(in the rows, 128 means zero)
Known rows, with every step that occurs:
gigeg -> bula -> foso: 118 195 186 135 125 161 79 95 90 104 132 142 117 115 86 126 63 166 147
 151 161 195 98 175 127 142 92 108 142 127 198 133 181 96 110 151
daru -> bula -> dogeku: 94 118 192 133 145 164 101 107 53 138 132 133 143 134 133 112 87 158 155
 135 112 178 77 151 68 136 135 121 132 104 123 146 162 104 126 172
foso -> bula: 109 145 162 116 129 161 122 106 77 135 128 151 140 120 144 122 94 201
 147 172 145 172 80 152 56 166 136 126 166 113 157 130 156 97 126 155
sifep -> gage -> rili -> bula: 93 201 153 121 140 220 103 143 75 78 126 149 118 127 113 128 99 193 116
 120 124 183 87 99 61 153 138 117 143 93 189 103 153 105 108 138
foso -> sifep -> gage -> rili -> bula: 83 174 153 140 128 197 106 139 72 70 109 139 117 128 97 109 79 226 112
 80 130 198 110 95 69 142 160 126 146 95 192 92 152 106 100 158
gigeg -> bula: 108 191 168 131 123 166 86 110 77 108 126 154 138 123 125 138 75 184 158
 133 158 173 90 152 115 148 115 128 134 119 172 142 170 96 122 162
sifep -> gage -> rili -> bula -> foso: 102 205 170 128 142 218 100 125 85 75 134 133 96 113 76 122 87 179 106
 137 129 207 97 122 75 146 113 90 148 102 216 97 161 105 98 126
rili -> gage -> bula -> foso: 132 172 190 165 119 178 135 132 82 120 112 129 81 124 86 105 110 140 131
 174 146 192 67 171 65 157 137 115 160 129 159 141 177 113 93 128
foso -> sifep -> bula -> gage -> rili: 130 171 181 167 149 156 90 103 44 97 91 128 78 113 98 131 100 210 151 90
 152 170 105 121 94 141 133 102 196 95 174 124 127 70 94 122
sifep -> foso: 96 155 178 116 115 135 94 108 72 111 119 130 124 140 111 96 79 192 121
 150 163 169 117 175 87 127 107 134 133 132 174 144 150 126 132 160
sifep -> foso -> bula: 101 136 149 113 115 136 94 101 69 130 117 152 126 136 144 100 87 231 125
 182 175 174 125 173 59 149 126 119 155 127 167 130 159 107 142 167
dogeku -> bula -> rili -> gage: 109 182 201 108 141 197 111 124 58 98 83 145 100 98 105 149 94 130 158
 169 160 164 79 117 106 164 157 99 144 129 162 162 199 99 114 133
foso -> sifep -> bula: 126 151 187 132 132 140 100 112 60 105 102 136 134 102 102 121 81 216
 143 98 171 169 124 155 99 146 128 133 159 119 163 126 155 96 107 168
gage -> bula -> nodelum: 108 174 184 135 135 157 105 101 63 143 98 172 84 120 112 116 106 187 129
 161 171 181 78 150 17 166 132 115 145 125 134 147 166 93 91 174
dogeku -> bula: 89 164 176 116 129 180 112 115 82 122 95 154 132 108 119 148 87 171 142
 172 164 168 78 118 94 165 143 115 137 116 177 129 169 104 108 155
sofav -> zude: 83 161 194 142 133 158 112 127 68 111 146 156 132 163 97 125 112 168 135
 140 108 178 62 151 69 160 105 174 148 128 148 141 156 132 124 142
zefi -> bula: 113 158 186 155 131 161 121 100 77 111 136 143 155 115 126 112 89 180
 140 146 153 176 46 154 91 145 118 131 160 99 149 150 157 116 118 164
rili -> gage -> bula -> daru: 152 178 192 180 126 173 143 141 47 119 118 147 111 112 113 105 91 140
 131 174 148 158 55 153 21 156 151 118 166 106 117 146 177 125 99 124
foso -> sifep -> gage -> bula: 105 128 165 155 114 182 119 144 77 107 86 128 124 132 108 101 89 216 127
 88 165 193 98 123 70 149 163 115 173 112 161 113 160 132 120 140
bula -> rili -> gage: 116 180 212 112 143 177 118 128 52 97 115 127 109 116 98 120 98 124 159
 137 135 162 70 151 94 145 131 124 148 136 154 182 180 112 118 125
bula -> dogeku: 91 141 210 126 149 159 122 93 51 149 117 104 138 139 115 112 95 162 141
 132 125 167 72 151 86 132 118 128 140 125 145 155 150 99 123 156
dogeku -> bula -> foso -> sifep -> gage -> rili: 87 149 173 142 128 221 88 112 91 84 78 122 99 113 59 126 56 206 115 124
 159 217 111 96 118 160 148 72 173 112 233 75 180 106 100 123
rili -> bula: 95 194 171 116 122 155 125 123 76 103 133 159 130 110 116 120 94 177 128
 149 137 169 85 140 63 146 135 145 119 108 160 138 150 101 103 181
sofav -> bula -> rili -> gage: 132 187 198 125 144 198 115 167 41 94 118 139 109 102 109 126 121 122
 187 168 139 173 62 168 86 156 138 119 131 118 153 181 168 102 115 143
gigeg -> bula -> gage: 108 196 166 159 137 153 87 109 71 118 120 142 116 135 118 132 84 155 173
 131 165 162 73 138 113 133 131 103 153 89 169 156 162 106 118 122
sifep -> bula: 136 176 183 114 145 161 100 118 62 109 118 144 132 96 119 140 104 185
 147 137 164 161 99 160 92 155 104 123 151 118 161 139 152 97 119 151
gage -> bula: 122 162 176 140 113 166 124 123 75 124 105 155 107 122 133 124 119 182
 134 147 144 175 72 143 55 158 128 127 161 125 139 140 141 101 113 155
bula -> foso -> sifep -> gage -> rili: 99 145 187 141 135 204 95 115 87 81 113 100 106 129 53 101 55 202 116 93
 132 215 102 131 102 135 119 95 180 120 226 95 163 117 101 120
foso -> bula -> daru: 135 157 174 137 130 154 124 99 56 134 138 161 148 102 129 114 63 187 136
 192 148 157 79 158 22 157 129 106 179 105 145 133 162 110 127 142
gigeg -> bula -> zude: 111 201 166 150 140 162 64 96 75 98 131 163 122 140 119 149 51 176 161
 138 165 199 94 140 118 119 125 106 134 108 165 143 153 95 132 142
bula -> gage: 101 165 187 144 143 151 122 112 69 127 123 116 121 136 107 116 95 140
 160 140 139 152 53 139 81 131 132 112 163 99 162 162 140 124 110 110
zefi -> bula -> foso -> sifep -> gage: 104 127 191 175 132 179 109 105 87 93 124 101 154 117 63 87 41 195 118
 106 175 214 81 150 115 126 129 98 180 94 195 113 191 149 120 139
daru -> bula -> zude: 106 148 167 141 144 159 78 110 75 96 149 164 128 128 122 138 56 156 162
 144 130 201 76 141 70 123 143 107 132 101 132 137 145 117 125 144
gigeg -> bula -> daru: 136 199 184 155 125 157 90 100 55 105 139 167 147 106 110 128 39 164 145
 151 161 162 87 156 83 137 108 112 152 105 162 140 176 111 124 147
daru -> bula: 105 138 168 125 127 162 96 126 79 102 146 157 143 115 128 125 80 159 160
 140 125 176 72 153 65 150 136 128 133 107 140 138 158 118 115 165
sofav -> bula: 114 167 171 131 134 176 119 153 65 114 133 147 142 111 121 125 113 163
 174 169 141 176 60 170 76 158 124 136 121 107 164 142 138 109 112 169
rili -> gage -> bula: 126 165 174 162 121 178 137 150 73 123 108 138 101 127 125 112 122 154
 143 154 146 167 58 150 53 165 158 140 150 122 126 145 170 115 101 137
bula -> gage -> rili: 107 177 184 154 145 178 107 109 60 108 118 125 87 139 110 128 111 159
 152 130 112 162 50 118 76 139 125 104 179 103 175 147 126 93 101 103

Rows:
148 173 194 160 116 157 128 116 52 123 116 163 112 105 115 114 84 167
 125 164 146 164 70 146 26 151 120 109 176 112 130 143 149 112 116 140 : gage -> bula -> daru
137 177 200 115 116 169 109 111 53 100 86 161 76 105 124 138 121 167 147
 136 136 181 83 136 72 150 116 101 180 142 136 170 148 81 134 146 : gage -> bula -> rili
100 210 164 126 128 180 111 115 69 87 127 168 95 113 120 133 110 196 124
 139 114 176 82 120 59 155 127 138 134 106 173 115 134 72 93 176 : gage -> rili -> bula
100 173 191 145 141 165 91 90 52 139 114 130 133 140 130 126 81 176 153
 123 148 174 93 148 117 134 115 124 130 115 151 149 166 82 129 169 : gigeg -> bula -> dogeku
103 165 170 122 142 225 99 131 82 94 123 123 130 137 108 126 97 181 131
 109 122 181 68 113 84 151 118 107 164 115 196 118 150 120 119 107 : sifep -> gage -> rili
151 199 211 109 155 178 101 128 38 86 106 136 100 86 107 142 110 145 162
 134 165 155 101 156 102 154 120 107 158 124 146 177 182 91 125 124 : sifep -> bula -> rili -> gage
141 196 180 150 162 177 92 110 48 103 106 139 76 108 116 146 126 176 157
 130 143 157 82 126 88 149 111 91 184 93 169 140 121 73 105 100 : sifep -> bula -> gage -> rili
113 161 187 183 147 150 122 100 63 124 130 130 135 127 124 113 92 153
 154 148 157 162 31 137 89 126 129 108 182 73 146 166 150 124 117 124 : zefi -> bula -> gage
132 150 163 136 117 128 99 92 46 124 125 161 131 121 130 90 51 217 112
 199 179 162 128 177 25 140 119 102 168 111 153 129 165 120 146 150 : sifep -> foso -> bula -> daru
96 184 168 148 143 194 101 106 67 114 83 152 78 123 114 155 107 164 153
 166 141 168 62 84 90 161 145 83 173 93 188 129 139 82 96 110 : dogeku -> bula -> gage -> rili
96 109 173 142 125 178 87 133 88 83 135 117 142 118 64 96 35 174 138 103
 149 214 107 154 88 131 146 94 154 104 187 101 190 152 113 140 : daru -> bula -> foso -> sifep -> gage
117 177 192 135 133 170 117 102 60 121 109 166 145 90 106 138 50 154 131
 196 163 154 77 120 61 158 139 99 152 101 165 127 176 116 115 145 : dogeku -> bula -> daru
124 148 191 180 106 154 134 132 79 112 97 116 79 124 70 86 86 173 129
 135 157 203 91 164 77 148 158 130 165 131 157 128 178 115 82 152 : rili -> gage -> bula -> foso -> sifep
94 105 186 164 133 186 124 125 49 139 70 97 124 150 116 93 91 212 123 81
 154 196 103 119 70 138 160 110 173 112 141 123 163 119 131 147 : foso -> sifep -> gage -> bula -> dogeku
106 217 165 143 144 181 92 104 66 80 132 174 82 130 114 145 84 189 123
 147 116 205 86 104 65 131 136 120 135 102 163 119 119 74 105 152 : gage -> rili -> bula -> zude
104 178 169 159 128 205 58 113 85 68 110 121 104 133 64 115 45 219 129
 82 156 224 122 133 133 139 119 89 167 113 233 91 183 99 111 129 : gigeg -> bula -> foso -> sifep -> gage -> rili
109 170 187 152 112 139 81 91 87 95 117 134 115 120 69 110 37 201 138
 112 168 208 123 170 137 133 118 119 152 126 202 116 181 97 106 174 : gigeg -> bula -> foso -> sifep
123 207 195 124 136 186 85 123 54 84 114 151 103 117 112 137 83 142 173
 129 158 169 91 153 126 145 129 113 143 128 160 179 200 92 123 136 : gigeg -> bula -> rili -> gage
117 146 198 168 141 183 142 129 49 155 94 113 97 144 132 104 129 152 140
 144 134 175 63 147 55 151 159 130 148 119 108 159 172 97 112 143 : rili -> gage -> bula -> dogeku
115 157 164 162 143 178 85 119 61 95 135 154 92 131 123 137 100 153 170
 133 102 172 54 122 62 140 140 96 169 86 154 135 134 95 102 118 : daru -> bula -> gage -> rili
111 150 158 145 144 152 124 109 67 145 119 137 122 132 138 118 103 179
 161 171 150 161 64 139 56 153 151 98 189 94 154 149 147 103 122 115 : foso -> bula -> gage
119 168 184 173 149 157 98 88 72 104 139 151 138 131 120 131 62 176 141
 154 159 203 49 138 98 115 127 107 157 90 144 152 145 117 127 144 : zefi -> bula -> zude
97 161 175 151 124 180 75 117 90 86 114 112 135 129 63 105 29 198 135 94
 182 212 126 149 138 129 127 96 155 111 221 105 198 129 121 137 : gigeg -> bula -> foso -> sifep -> gage
142 184 200 116 145 161 98 100 71 109 123 131 112 85 82 133 90 169 137
 158 164 184 107 179 106 152 83 99 159 124 185 129 162 95 106 139 : sifep -> bula -> foso
123 164 200 159 131 157 116 86 86 107 141 130 132 106 88 107 73 160 129
 167 160 198 53 176 105 136 92 106 171 108 175 142 170 117 110 155 : zefi -> bula -> foso
116 165 152 155 147 178 110 99 61 128 114 149 88 134 140 128 117 196 158
 161 125 172 57 122 53 161 140 91 201 94 167 132 129 71 112 111 : foso -> bula -> gage -> rili
115 151 160 137 129 203 118 146 80 115 103 136 129 130 123 122 109 184
 131 125 157 179 75 125 61 157 140 103 168 112 158 127 155 135 127 118 : sifep -> gage -> bula
155 165 203 150 135 132 105 104 36 105 111 141 139 84 88 114 42 203 128
 121 171 159 122 158 67 136 119 115 175 104 154 124 161 108 110 157 : foso -> sifep -> bula -> daru
101 120 166 153 128 203 73 126 85 67 130 127 108 122 68 103 48 197 131
 95 118 227 104 135 84 139 138 86 169 105 203 85 176 122 101 131 : daru -> bula -> foso -> sifep -> gage -> rili
88 224 175 122 148 171 92 93 56 105 125 186 73 115 102 122 102 201 112
 155 136 181 89 128 20 164 127 128 114 109 164 124 158 65 67 190 : gage -> rili -> bula -> nodelum
82 123 177 132 130 178 112 135 82 103 112 101 163 138 88 97 56 196 136
 83 154 183 95 128 94 137 151 122 154 112 187 121 170 149 119 136 : foso -> sifep -> gage
100 141 205 135 119 132 113 98 87 108 120 110 122 122 55 95 51 181 128
 122 140 198 101 170 106 132 120 127 158 132 196 122 160 115 97 162 : bula -> foso -> sifep
128 222 181 148 128 175 113 107 44 86 140 175 102 100 106 123 76 178 110
 158 114 167 83 123 24 148 119 123 149 95 161 116 139 83 95 158 : gage -> rili -> bula -> daru
112 144 186 130 128 161 92 114 85 101 152 147 121 106 85 114 67 140 149
 160 126 196 80 178 78 142 110 104 143 114 169 127 172 120 109 156 : daru -> bula -> foso
89 168 172 141 143 169 118 112 70 132 87 142 114 120 111 146 91 143 158
 174 168 157 62 104 97 150 158 91 156 89 174 143 155 111 109 114 : dogeku -> bula -> gage
141 170 214 127 144 160 102 122 33 81 85 125 99 92 91 120 87 178 157 95
 167 168 124 155 114 148 144 120 168 129 153 163 186 91 114 146 : foso -> sifep -> bula -> rili -> gage
97 198 164 144 139 148 129 124 58 116 125 146 109 123 110 119 99 148 143
 146 143 157 72 127 60 132 149 120 140 83 158 151 141 109 101 137 : rili -> bula -> gage
94 179 186 136 114 126 123 104 80 94 124 139 106 109 58 96 59 194 113
 131 144 204 118 155 86 132 136 136 136 118 187 110 163 99 87 191 : rili -> bula -> foso -> sifep
121 188 165 164 152 195 105 144 51 108 124 140 89 124 118 130 131 157
 184 159 120 174 40 137 71 153 127 105 157 85 173 140 110 85 96 118 : sofav -> bula -> gage -> rili
109 217 181 129 127 178 105 105 79 85 134 152 76 107 78 121 97 177 112
 158 113 201 88 141 75 149 105 117 144 117 199 107 144 72 85 161 : gage -> rili -> bula -> foso
